What can hang from each mark:
bidukat: momegud
zopit: mubi pomeb
luzasil: menov
bekis: menov
vofi: bekis
menov: bekis luzasil mibuf
vonutok: leti mibuf zopit
leti: kuzon mebuk vonutok
momegud: bidukat mibuf
mibuf: menov vonutok
bipato: mebuk
mebuk: leti
pomeb: guredan teboz
kuzon: leti
guredan: pomeb
mubi: zopit
teboz: pomeb

In the rows, zero is written as 128.
Known rows, with every way that one mark hangs from another:
{zopit mubi {pomeb guredan teboz}}: [137 114 141 118 155 200 119 101 180 193 127 127 105 189 102 106 101 143
 102  87 147 125 155 110 131 132  86 163 121 155 105 114 132 107 152 108
 156 163 139 121 131 159 131 133 134  93]
{luzasil {menov bekis {mibuf {vonutok leti}}}}: [122  83 114 108 150 121 140 140  96 122  90 146 148 133 121 134 126 124
 117 132 147 153 111 102 123 144 113 141  95 112 120 132  98 149 152 105
  97  45 137 108 149 146 111 122 147  77]
{momegud {mibuf menov {vonutok zopit}}}: [137 131 139  95 151 133 116 161 138 120  86 143 141 127 124 144 147 135
 149 123 124 117 146  97 105 154 108 130 122 121  92 147 127 103 148 101
 146 114 154 155  95 171  89 134 173 100]
{bipato {mebuk {leti kuzon {vonutok zopit}}}}: [117 137 122 151 127 131 139 131 139 172 141 137 123 152 162 133 134 118
 111 147 105 149 128 131 111 133 143 177 152 142 147 159 136 166 164 167
 122 139 134  98 123 118 155 125 177 144]
{bekis {menov luzasil {mibuf vonutok}}}: [ 88 106 103  89 157 128 130 101 108 120 115 124 153 143 137 118 117  94
 146 113 143 175 115 119 129 176  96 131 163 131  92 180 143 133 127 110
 144 117 123 131 145 108 109 121 140  62]
{menov bekis mibuf}: [127 136 133 122 131 145 149 122  94  90 130 164 183 122 131 114 129 121
 112 144 140 150  95 135 122 175 145 120 118 106 112 119 133 144 136  92
  84  57 142 107 159 134  93 112 119  89]
{bidukat {momegud {mibuf {menov luzasil} {vonutok leti}}}}: [134  97 142  64 169 127 134 154 119 117 125 111 100 138 150 129 149 111
 161 102 143 147 127  90 137 150 111 128 124 139  81 172 111 107 113 124
 159 115 116 145 103 120 111 132 160 119]
{zopit mubi {pomeb guredan}}: [143 115 145 119 163 166 118  96 171 185 132 114 113 182 108 101  88 137
 112  91 135 125 150 132 124 132 112 161 116 158 107 110 119  99 142  97
 159 168 150 153 139 168 117 129 135 110]
{mebuk {leti kuzon {vonutok mibuf}}}: [127 148 114 136 118 142 143 124 154 153 143 137 127 124 158 120 132 125
 116 143 101 162  88 121 107 121 123 171 109 134 128 139 149 165 146 191
 120 130 126 132 141 148 144 136 160 175]
{teboz {pomeb guredan}}: [147 131 139 153 115 126 154 120 140 163 108 166 129 156 133 127  97 130
  99 116 115 126 148 130 153 152 149 164 107 137 122 137 119 104 119 126
 150 143 153 121 144 126 168 103 106  96]
{leti kuzon mebuk {vonutok zopit}}: [101 155 115 138 125 135 135 148 114 139 160 151 124 114 135 115  90 135
 128 165  91 129 136 185 113 185 135 189 160 167 175 144 145 250 158 189
 152 167 149 158  97 130 141 102 176 137]
{momegud bidukat {mibuf menov vonutok}}: [116 114 140 112 143 150 160 142 132 153  76 137 169 129 131 123 175 121
 142 114 135 136 151  94 114 152 111 104 149 120  88 100 131  81 160  71
 166 126 158 157  99 161  86 124 152  82]
{menov luzasil mibuf}: [ 90 136 142 110 147 131 147 116 114 117 142 140 149 147 144 109 124 113
 149 120 130 180 128 119 136 157 138 143 154 132 101 184 128 165 129 109
 117 105 135 133 172 112  98 138 146  70]
{mibuf {vonutok leti}}: [133 130 122 138 156 110 123 164 143 130 122 129 110 147 138 132 150 132
 137 118 113 142 144  75 126 107 104 125 131 120 121 142 119 135 139 111
 111 127 133 138 123 103 128 132 155 108]
{mubi {zopit {pomeb guredan teboz}}}: [128 127 145 175 102 197 133 107 133 165  96 158 108 162  93 145 111 163
 130 114 121 127 137 119 116 126 128 209  92 134  99 138 117 125 137 115
 123 136 137 132 122 174 139 104 114 112]
{vofi {bekis menov}}: [108 124 122  95 135 115  98 112  87 140  84 112 127 141 142 131 101  99
 137 123 149 137 121 116 108 141 122  80 137 109 122 159 156  79 124 143
 157 119 131 111 133 128 146 114 121 134]
{momegud {mibuf menov}}: [137 131 136  76 133 152 155 130 135 132  91 134 155 121 130 137 128 135
 136 117 129 120 139 114 108 141 128 121 121 131 105 139 126 102 144 118
 145 120 140 140 106 164 100 140 144 112]
{vonutok mibuf {zopit pomeb}}: [130 143 139 172 132 162  86 160 161 111  83 104 156 153 124 125 106 116
 108 124  92 136 108 119 110 130 111 217 162 114  97 171  80  87 100 100
 129 140 181 143 155 171  98 135 191  97]
{bipato {mebuk {leti kuzon {vonutok {zopit mubi}}}}}: [119 136 127 136 140 132 131 123 145 181 148 130 121 156 160 126 134 117
 106 143 106 151 137 131 110 134 137 178 152 150 144 157 138 168 170 162
 128 145 143  99 120 122 149 132 186 144]
{bidukat {momegud {mibuf {menov bekis} vonutok}}}: [145  88 136  72 163 131 124 146 107 113 119 127 112 123 142 133 155 114
 156 115 155 128 113 109 134 170 115 114 106 126  84 141 121 100 115 123
 153  98 112 138  90 139 103 117 145 125]
{mibuf menov {vonutok {leti kuzon}}}: [131 124  98  88 181 119 165 187 133 142 123 122 103 147 140 146 137 109
 158 119 128 169 130  76 122 106  95 148 128 117 123 174 143 111 139 149
 123 128 143 153  92 125 133 114 170 122]
{menov bekis luzasil mibuf}: [ 90 135 145 114 143 134 156 131  75  87 146 163 183 133 144 117 142 122
 137 134 137 175 102 111 117 162 141 123 150 121 102 162 141 172 133  91
 100  56 137 123 189 128  87 113 129  69]
{vofi {bekis {menov luzasil {mibuf {vonutok leti}}}}}: [ 91 130 127  89 154 111 109 123  88 133  91 116 132 159 155 122 106  93
 149 116 143 169 128  89 111 144 118  89 152 111 108 193 149  99 128 126
 143 108 139 116 155 108 134 122 139  98]
{bidukat {momegud {mibuf {menov bekis luzasil} vonutok}}}: [132  88 140  68 167 126 127 149 100 112 125 127 111 127 146 134 160 115
 164 111 153 137 115 100 132 166 113 115 119 132  81 156 124 110 114 122
 158  99 111 143 100 137 100 118 149 120]
{luzasil {menov bekis mibuf}}: [120  83 117 103 135 130 142 123  88 121  94 145 156 124 117 132 115 121
 112 136 154 146 103 128 124 155 125 142  94 116 123 126 103 145 148 113
 105  46 134 104 151 158 111 120 133  87]
{mubi {zopit {pomeb teboz}}}: [118 126 146 168 110 187 127 113 137 159  95 144 124 149  98 140 105 162
 139 116 124 129 134 110 104 122 127 196 102 134 103 150 121 127 135 111
 130 132 130 131 121 164 120 109 129 115]
{mebuk {leti kuzon {vonutok zopit}}}: [123 159 132 137 117 124 124 145 153 130 160 135 114 120 141 121 121 131
 121 150 108 151  93 129 102 141 123 169 106 144 129 140 164 170 150 173
 138 118 136 139 143 147 148 130 163 187]
{vofi {bekis {menov luzasil {mibuf vonutok}}}}: [ 90 122 125  91 152 110  98 112  82 138  89 124 131 154 152 124 110  93
 156 120 152 162 125 103 113 157 119  82 147 107 107 184 156 101 128 130
 149 109 131 118 147 121 127 117 135  99]
{bidukat {momegud {mibuf {vonutok zopit}}}}: [144 103 151 100 150 126  93 143 124 104 125 124 100 130 136 125 150 124
 149 116 139 120 125 118 136 175 117 127 114 137  79 143 107 114 111 116
 158 112 120 141  99 128 108 134 161 125]
{kuzon {leti {vonutok {mibuf menov}}}}: [131 127 104 112 119 148 145 141 134 125 117 134 158 136 153 123 127 130
 116 139 104 146 129 105 117 107 111 158 161 127 148 136 118 149 125 165
 115 151 149 138 148 153 121 163 152  96]
{vonutok {zopit mubi {pomeb guredan}}}: [137 142 162 136 149 145  80 144 161 128 132 109 114 166  96 114  96 131
 110 113 120 122 143 139 118 152 106 191 133 151  99 135 116  99 131  84
 161 143 185 153 144 172 117 129 165 116]
{kuzon leti}: [129 130 123 113 108 143 143 145 128 107 129 133 151 149 136 121 124 148
 115 139 109 149 128  98 127  98 117 130 159 137 142 144 120 125 119 131
 120 135 139 132 163 121 143 169 145 110]
{teboz pomeb}: [134 130 142 142 127 112 144 127 148 154 106 145 153 136 141 119  89 130
 110 118 120 126 142 118 136 147 148 147 123 135 126 153 124 111 117 120
 158 136 145 121 142 110 144 110 129 101]
{bekis {menov luzasil}}: [ 90 107 108  89 139 128 135 109 102 121 121 108 146 133 133 129 115 103
 137 111 138 158 116 122 120 144  98 130 173 144 108 173 147 123 120 127
 168 133 121 132 146 115 132 117 124  98]
{mibuf {menov bekis luzasil} {vonutok leti}}: [109 116 115  84 187 104 163 205  98 117 124 127 130 139 147 154 165 111
 165 116 134 174 127  45 112 101  89 128 146 113 114 185 149 121 140 108
 121  89 143 149 133 134 112  97 150  97]
{menov bekis luzasil {mibuf vonutok}}: [ 91 124 136 126 161 120 139 142  77  96 141 175 169 136 147 123 165 124
 152 136 138 173 109  92 118 166 125 112 143 110  95 161 145 177 141  85
  95  56 131 134 175 125  78 107 140  56]
{mubi {zopit pomeb}}: [123 126 148 169 116 163 127 110 130 153  96 134 130 144 102 136  96 157
 145 118 116 128 130 126 100 121 144 193  99 135 105 147 111 123 127 103
 132 135 139 154 127 169 111 107 131 126]
{guredan pomeb}: [110 166 126 140 138 134 141 109 137 147 112 140 144 138 143  87 108 127
 147 124 112 130 138  99 130 129 140 136 105 113 126 131 104 136 115 138
 113 148 148 105 137 116 132 103 115 102]
{mibuf {menov bekis luzasil} vonutok}: [104  98 109  91 183 103 144 186  87 126 121 144 128 127 142 158 176 111
 177 126 151 158 120  70 114 126  91 115 136 104 112 167 163 123 139 117
 132  89 129 156 116 158  97  86 140 100]

Rows:
[124 146 117  94 152 154 183 180 120 112 100 101 165 148 161 141 140  96
 110 110  90 189 112  61 116  69 107 191 177 114 112 201  94  99 116 127
  94 115 173 122 163 133 124 134 169  96] -> {vonutok leti {mibuf {menov bekis luzasil}}}
[134 119 104 106 142 157 151 145 114 126  88 123 164 127 147 144 148  97
 117 129 118 153  99 111 121 112 112 171 144  98 115 156 109  86 117 139
 101 115 154 120 125 172 107 117 150 108] -> {vonutok {mibuf {menov bekis}}}
[122 154 133 147 122 131 125 144 164 139 154 129 119 129 140 116 106 135
 123 142 110 150  90 125  96 140 122 172 108 147 126 141 160 162 146 164
 146 124 134 148 149 150 142 126 164 183] -> {mebuk {leti kuzon {vonutok {zopit pomeb}}}}
[114 137 121 120 106 137 129 161 127 110 129 133 155 134 140 113 106 147
 112 154  91 135 148 127 124 138 114 160 179 154 171 147 117 189 138 136
 134 152 155 143 153 127 139 154 160 102] -> {kuzon {leti mebuk {vonutok zopit}}}
[118 127 109 111 122 146 151 151 114 116 125 141 169 133 157 127 137 134
 120 139 106 153 122  93 109 104 110 150 171 128 145 144 127 163 125 158
 115 135 149 140 164 156 115 156 148  89] -> {kuzon {leti {vonutok {mibuf {menov bekis luzasil}}}}}
[124 171 161  90 150 130 114 185 154 102 137  82 131 156 119 107  95 123
  90 122  78 153 164 113 129 124 102 198 179 172 134 188  94 141 149  77
 141 139 204 130 146 101 143 149 205 124] -> {vonutok {leti mebuk} {zopit mubi}}
[147  97 137  68 165 131 131 151 127 118 119 111 100 135 145 128 143 110
 153 105 144 137 125  99 139 155 113 126 114 135  84 157 108  98 113 124
 153 115 117 140  92 122 114 131 157 126] -> {bidukat {momegud {mibuf menov {vonutok leti}}}}
[132  88 139  67 169 126 124 145 115 122 123 118 100 132 147 131 154 112
 168 106 152 139 124 103 138 164 113 122 118 136  80 164 119 108 112 127
 164 115 109 147  94 131 104 126 155 118] -> {bidukat {momegud {mibuf {menov luzasil} vonutok}}}
[137 177 168 103 154 124 101 179 160  91 147  84 123 155 114 112 108 120
  94 114  93 149 154 103 116 113 100 190 159 159 111 166 105 119 138  85
 137 126 205 129 152 118 131 159 196 127] -> {vonutok leti {zopit mubi}}
[145  96 141  62 152 140 134 133 120 117 121 110 109 125 140 125 134 109
 148 109 152 132 117 126 139 166 125 129 113 139  88 150 113  94 108 133
 161 115 115 135  94 134 114 130 143 135] -> {bidukat {momegud {mibuf menov}}}
[119 140 122 134 145 127 108 161 118 116 121 131 146 107 143 137 140 101
 129 138 113 129 123 131 100 152 110 190 149 117 124 135 129 170 132 153
 130 127 171 143 130 188  91 112 158 103] -> {leti {vonutok {mibuf {menov bekis luzasil}} zopit}}
[132 129 148 176 107 173 133 103 126 159  99 149 113 158  96 142 101 158
 138 116 114 128 134 134 111 126 145 206  89 136 101 137 108 118 130 108
 126 140 143 154 128 180 128 100 114 123] -> {mubi {zopit {pomeb guredan}}}
[103 115 121  74 158 123 169 171  84 116 130 126 148 121 137 150 144 107
 155 126 149 161 110  98 112 121 114 130 145 120 121 170 158 113 129 127
 139  89 139 141 137 160 112  94 125 118] -> {mibuf {menov bekis luzasil}}
[ 97 126 155  98 129 159 186 142 101 131  93 135 198 121 134 123 169 123
 132 115 133 149 135  97 103 144 125 106 171 132  89 113 139  92 153  68
 171 103 166 150 136 167  87 119 136  86] -> {momegud bidukat {mibuf {menov bekis luzasil}}}
[131 132 117 118 124 133 136 141 148 144 118 123 142 114 158 129 145 112
 115 137 116 152  91 104 108 123 112 156 107 118 126 134 145 134 148 149
 114 105 131 121 152 166 126 123 138 162] -> {mebuk {leti {vonutok {mibuf {menov bekis}}}}}
[147 111 153  96 151 126 102 153 128  99 125 116 102 135 138 122 144 123
 142 111 131 127 127 105 136 163 116 132 120 141  80 152 100 114 111 111
 152 113 126 139 106 114 114 140 166 124] -> {bidukat {momegud {mibuf {vonutok leti zopit}}}}
[128 114 114 102 175 104 103 197 129 120 107 122 103 133 121 153 150 102
 164 132 140 140 133  99 123 146  85 156 126 105 109 167 142  93 134 114
 139 114 158 155  89 164 107 103 170 113] -> {mibuf menov {vonutok zopit}}
[130 137 117 140 156 117 137 162 136 131 137 140 107 150 139 132 143 136
 140 125 108 152 135  83 122 107 108 135 132 126 123 148 130 150 139 137
 112 134 131 146 115 100 137 129 168 118] -> {mibuf {vonutok {leti kuzon}}}
[128 159 130 127 128 140 117 134 161 142 150 127 125 131 148 115 129 121
 109 144  96 161  95 126 102 132 112 191 117 144 119 146 148 163 151 174
 132 130 154 136 142 160 135 143 188 176] -> {mebuk {leti kuzon {vonutok mibuf {zopit mubi}}}}
[116 114 141 114 142 151 165 150 113 139  79 147 186 121 131 127 186 125
 137 120 137 134 139  89 105 154 112  93 149 114  88  90 139  84 163  62
 158 102 160 152 108 168  81 114 143  81] -> {momegud bidukat {mibuf {menov bekis} vonutok}}
[120  82 116 111 149 116 109 132 118 132  87 134 122 139 112 131 116 116
 130 130 146 147 124 123 134 160 109 163  96 118 113 147  92 143 148 114
 118  76 141 120 132 152 110 133 165  78] -> {luzasil {menov {mibuf {vonutok zopit}}}}
[134 181 124 110 146 160 152 203 143  89 112  96 141 158 137 138 109  93
 100 128  69 190 106  98 111  94 104 252 177 127 108 218  90  95 109 151
 108 134 213 136 135 140 141 145 224 122] -> {vonutok {leti kuzon} {mibuf menov} zopit}
[144  95 143  96 150 129 107 130 122 118 123 128 102 129 142 123 151 125
 150 113 143 121 124 115 139 168 121 114 109 135  84 136 110 118 113 123
 154 117 104 138  95 121 109 134 150 123] -> {bidukat {momegud {mibuf vonutok}}}
[145  96 144  76 161 129 110 160 108  98 120 123 110 124 136 135 155 113
 153 119 149 127 112 112 131 177 111 128 111 128  79 149 118  98 113 115
 157  93 126 141  93 144 102 117 157 125] -> {bidukat {momegud {mibuf {menov bekis} {vonutok zopit}}}}
[120 137 117 156 127 141 137 129 141 173 129 135 131 155 168 134 140 113
 105 146  96 154 123 126 111 127 141 191 159 135 142 166 125 161 159 171
 113 144 140  95 124 125 150 130 186 136] -> {bipato {mebuk {leti kuzon {vonutok mibuf zopit}}}}
[105 112 132  77 198  99 104 201  99 111 132 129 124 135 126 151 171 107
 167 128 144 156 132  78 107 142  75 145 145 118  98 178 160 118 146  96
 148  88 170 161 117 176  86  96 177 100] -> {mibuf {menov bekis luzasil} {vonutok {zopit mubi}}}
[124 113 142 108 167 186 110 109 186 186 124 107 128 170 111  99  93 143
 113  91 150 126 148  98 116 127  86 146 135 154 110 129 138 114 149 100
 166 155 132 121 130 143 106 142 157  98] -> {zopit mubi {pomeb teboz}}
[145  89 135  70 164 130 120 141 121 122 117 119 100 129 142 130 149 112
 160 109 153 130 121 111 140 167 114 121 108 131  83 149 116  98 113 128
 158 115 111 141  85 133 107 126 152 126] -> {bidukat {momegud {mibuf menov vonutok}}}
[114 142 131 115 145 143 113 190 108  84  98 114 161 134 135 150 149  93
 123 136 102 162 101 106 111 127 100 213 174 107  97 197 106  93 109 116
 120 101 195 136 148 185 100 118 187  99] -> {vonutok {mibuf {menov bekis luzasil}} zopit}
[117 133 123 160 132 138 139 131 150 180 134 130 128 159 160 129 118 122
 113 140 107 149 126 126 105 133 144 181 152 143 145 161 133 159 158 158
 129 145 132 106 130 121 149 122 177 140] -> {bipato {mebuk {leti kuzon {vonutok {zopit pomeb}}}}}
[116 119 109 101 148 151 155 150 104 124  96 123 164 132 152 146 153  96
 129 125 117 167 102  99 119 106 112 172 160 104 110 178 114 100 116 139
 109 114 153 129 140 169 104 117 155  99] -> {vonutok {mibuf {menov bekis luzasil}}}
[125 140  93 129 143 152 162 125 110 150 143 159 141 111 153 132 125 112
 130 147 114 145 101 152  96 143 130 179 132 125 142 118 152 195 139 224
 121 147 142 148  97 173 113 108 157 129] -> {leti kuzon {vonutok {mibuf {menov bekis}}}}
[127 142 128 131 108 130 115 156 134  99 139 138 148 133 135 119 118 145
 114 147 105 131 137 115 112 125 113 151 158 141 147 126 128 167 128 143
 130 139 155 143 158 142 128 163 152 106] -> {kuzon {leti {vonutok zopit}}}
[134 116 127 164 120 196 139 124 163 168 108 145 110 175 108 127 103 147
 113 102 141 123 130 105 132 132 106 160 122 130 115 121 130 106 130 120
 138 147 116 120 140 148 148 114 105  91] -> {zopit {pomeb guredan teboz}}
[ 91 114 106  87 158 129 141 111 113 115 115 117 153 149 140 116 112  93
 139 108 135 183 118 106 129 165  94 139 169 133  93 189 136 133 128 105
 138 117 130 129 153  96 115 126 144  62] -> {bekis {menov luzasil {mibuf {vonutok leti}}}}
